What can hang from each mark:
vopelut: fezanil rine
dovoz: bodas fezanil
bodas: bilav dovoz vopelut
viku: vopelut
fezanil: bilav vopelut
rine: bilav vopelut
bilav: bodas fezanil

Each row was made from one small tree. The marks that hang from a mark follow it in brackets, in alphabetical order. Every link used is in the known rows. Write each row's tree.
Known rows:
dovoz[fezanil[vopelut[rine]]]: [-0.45 -1.05 -2.75 -0.68 -3.09  3.05  0.49 -0.06  0.86 -3.55  1.12 -0.71
  0.14 -1.05  4.56 -0.28 -0.11  0.09]
fezanil[bilav[bodas] vopelut[rine]]: [-2.47 -3.93 -2.04 -1.38  2.36  2.52 -2.67  1.10 -2.35 -0.63 -0.55  0.57
  3.92 -2.73 -2.48  3.52 -2.89 -2.93]
rine[vopelut]: [ 0.47 -0.84  0.43  0.03 -0.61 -0.14 -2.43  1.93 -0.11 -0.09  2.92 -2.35
 -1.42  1.30  7.01 -0.96 -0.89  0.36]
dovoz[fezanil[vopelut]]: [ 0.92 -0.71 -1.81 -1.49 -2.81  1.33  0.32 -1.31  1.79 -2.45  1.63 -0.50
  2.01 -1.81  5.73  2.24  2.00 -0.19]
viku[vopelut]: [-3.80 -1.41  3.14  1.52  0.60 -1.07 -0.57  2.13  4.12 -1.99  4.09  0.73
  1.59  2.52  6.04 -1.19  2.54 -2.79]
fezanil[bilav vopelut[rine]]: [-1.64 -3.98 -2.65 -0.05  0.34  2.14 -2.63  2.47 -1.09 -1.94  2.62 -1.31
  2.61 -1.58 -0.08  1.89 -3.34 -1.59]
fezanil[bilav[bodas[dovoz]] vopelut]: [-0.08 -1.31  1.65 -3.26  3.39 -1.45 -1.77 -1.90 -2.22 -0.28 -0.13  2.57
  5.14 -3.36 -1.08  6.92  0.64 -0.70]
rine[bilav[bodas[dovoz]] vopelut[fezanil]]: [ 3.66  1.81  0.03 -0.73  1.39 -2.34  0.32  0.53 -4.38  2.87 -3.81 -2.53
 -2.56 -0.01 -1.39  0.25 -1.67  2.35]
fezanil[vopelut[rine[bilav[bodas[dovoz]]]]]: [-0.77  0.28  0.81 -1.56  1.53  0.56 -0.23  0.65 -2.91 -0.66 -0.44  0.28
 -0.28 -1.29 -0.68  1.03 -3.50  0.23]
bodas[dovoz vopelut[fezanil[bilav] rine]]: [ 0.91  2.89  4.27  0.39 -3.24 -3.22  2.72 -2.16  0.48 -1.33  2.47  3.21
 -1.12  3.25 -1.68 -2.79  0.54  4.57]
bodas[bilav[fezanil]]: [ 3.32  3.10 -1.14  0.37 -0.38  0.24  1.74 -2.15  1.98  2.02 -0.64  1.69
  2.23  2.35 -1.56 -0.13  1.99  1.74]
fezanil[bilav[bodas[dovoz]] vopelut[rine]]: [-1.84 -1.76  0.52 -2.16  3.00  0.68 -1.55 -0.21 -3.35 -1.55 -0.69  2.29
  2.74 -2.44 -2.57  3.78 -2.01 -0.28]
fezanil[bilav[bodas]]: [-0.86 -1.14  1.41 -0.89  3.68  1.29 -1.70 -1.65 -0.39  1.44 -0.14  1.13
  3.18 -2.17 -1.11  4.86  2.88 -0.66]
bodas[vopelut]: [ 0.72  0.66  4.88 -0.45 -3.19 -2.73 -0.60 -2.48  4.50  1.37  4.78  2.40
  1.75  1.55  4.24 -0.50  1.02  0.07]
viku[vopelut[fezanil[bilav[bodas[dovoz]]] rine]]: [-4.77 -0.96  1.08  2.21  1.30  0.10  1.96  2.64  0.09 -3.23 -0.28  1.23
  0.36  3.37 -1.33 -2.66  1.65 -1.14]
rine[bilav[fezanil] vopelut]: [ 5.05 -0.61 -5.62  0.51 -0.73 -0.68 -2.25  2.26 -2.75  2.81 -2.71 -4.40
 -3.60  0.06  1.60 -1.35 -4.43  1.46]
viku[vopelut[fezanil rine[bilav[bodas[dovoz]]]]]: [-3.41  0.46  1.45  2.22  1.09 -0.40  2.60  2.94 -0.25 -1.79 -1.15  0.22
 -1.67  3.31 -1.46 -3.94  0.07 -0.71]
dovoz[bodas[bilav vopelut[rine]] fezanil]: [ 2.40  1.88  1.53 -1.57 -6.62 -0.69 -0.50 -7.11  7.95  1.28  3.80  2.94
 -0.62 -5.32 -2.01 -0.62  2.25 -0.31]
vopelut[fezanil rine[bilav]]: [-0.63  1.47 -2.46  2.88 -0.95  3.62  3.31  3.00 -2.30 -0.61 -0.57 -4.04
 -4.30  2.88 -2.68 -4.28 -0.92  2.20]

Which tree is each row?
[-3.86 -1.34 -0.64  3.01  0.64  1.08  1.65  3.99  0.52 -1.05 -1.16 -1.16
 -0.78  3.16 -1.40 -4.17 -0.71 -2.79]
viku[vopelut[fezanil rine[bilav[bodas]]]]
[-3.36 -1.41 -0.90  3.71 -0.61  0.84  1.68  4.92  1.24 -1.90  1.00 -2.33
 -1.73  3.92  0.20 -5.16 -0.91 -1.96]
viku[vopelut[fezanil rine[bilav]]]
[ 5.01  1.64 -2.49 -1.60  1.85 -2.24 -1.27 -0.39 -4.86  3.17 -6.03 -0.86
 -3.53 -0.76 -0.92  0.67 -3.04  2.72]
rine[bilav[bodas[dovoz] fezanil] vopelut]
[ 0.71  2.64  2.80 -0.26 -5.00 -1.28  0.61 -4.86  5.56  1.68  4.48  1.88
 -0.46 -1.75 -4.46 -1.52  1.93 -0.71]
dovoz[bodas[bilav vopelut[fezanil rine]]]
[ 1.34  1.46 -0.27 -1.58 -1.07 -1.04  0.92 -4.24  0.13  2.27 -4.19  4.09
  1.71  1.67 -0.80  0.90  1.57 -0.50]
bilav[bodas[vopelut] fezanil]
[-2.73 -1.76 -1.82  2.80  0.15  0.79 -0.25  4.11  1.35 -1.41  0.02 -0.87
 -2.12  2.64  1.09 -4.46 -2.23 -1.84]
viku[vopelut[rine[bilav[fezanil]]]]
[-1.58  0.66  0.51  0.63  2.48  3.44 -0.28  0.95 -1.62  1.31 -1.27 -0.70
 -3.07 -0.37 -2.12 -1.29 -2.20  0.61]
vopelut[rine[bilav[bodas]]]
[-2.86 -0.65  2.24  1.24  1.64 -2.19  1.68  0.94  1.10 -1.91  0.29  1.53
  2.71  2.38  0.04  0.39  4.24 -1.45]
viku[vopelut[fezanil[bilav[bodas[dovoz]]]]]
[-0.54  0.22 -0.82  0.62  1.35  1.67  1.98 -0.61 -1.68  0.18 -1.22 -0.96
  2.19  1.16 -2.45  2.55  4.46  0.17]
vopelut[fezanil[bilav[bodas]]]
[-2.68 -0.37  1.90  0.90  1.19 -0.37  0.21  1.29  1.70 -1.63 -0.69  1.68
 -1.71  0.34  0.95 -2.73 -0.37 -0.81]
viku[vopelut[rine[bilav[bodas[dovoz[fezanil]]]]]]
[ 1.49 -1.82 -2.82  1.16 -1.29 -0.02 -1.12  2.85 -1.49 -0.27  1.08 -4.00
 -0.22  1.90  2.78 -0.68 -0.26  0.55]
rine[vopelut[fezanil[bilav]]]
[ 2.41  2.74  0.70 -1.91 -3.09  0.75 -0.07 -6.94  6.01  0.54  3.11  0.99
 -0.41 -6.29 -0.37  2.87  6.20  0.38]
dovoz[bodas[bilav] fezanil]
[ 3.34  1.09  1.91 -1.81  2.76 -2.60 -2.40 -0.13 -2.96  3.47 -2.36 -1.01
 -2.36 -2.04  0.63  1.45 -2.77  1.84]
rine[bilav[bodas[dovoz]] vopelut]
[ 3.61  0.01 -4.68 -0.28 -0.13  0.18 -0.11  0.69 -2.20  1.62 -2.06 -2.46
 -0.40 -0.92 -0.65  1.60 -2.17  0.53]
rine[bilav[fezanil[vopelut]]]
[ 2.90  1.87  1.65 -2.75  2.14 -1.32  0.32 -3.05 -1.58  1.92 -2.66  1.00
  0.16 -3.79 -1.12  4.02  0.44  1.59]
rine[bilav[bodas[dovoz[fezanil[vopelut]]]]]
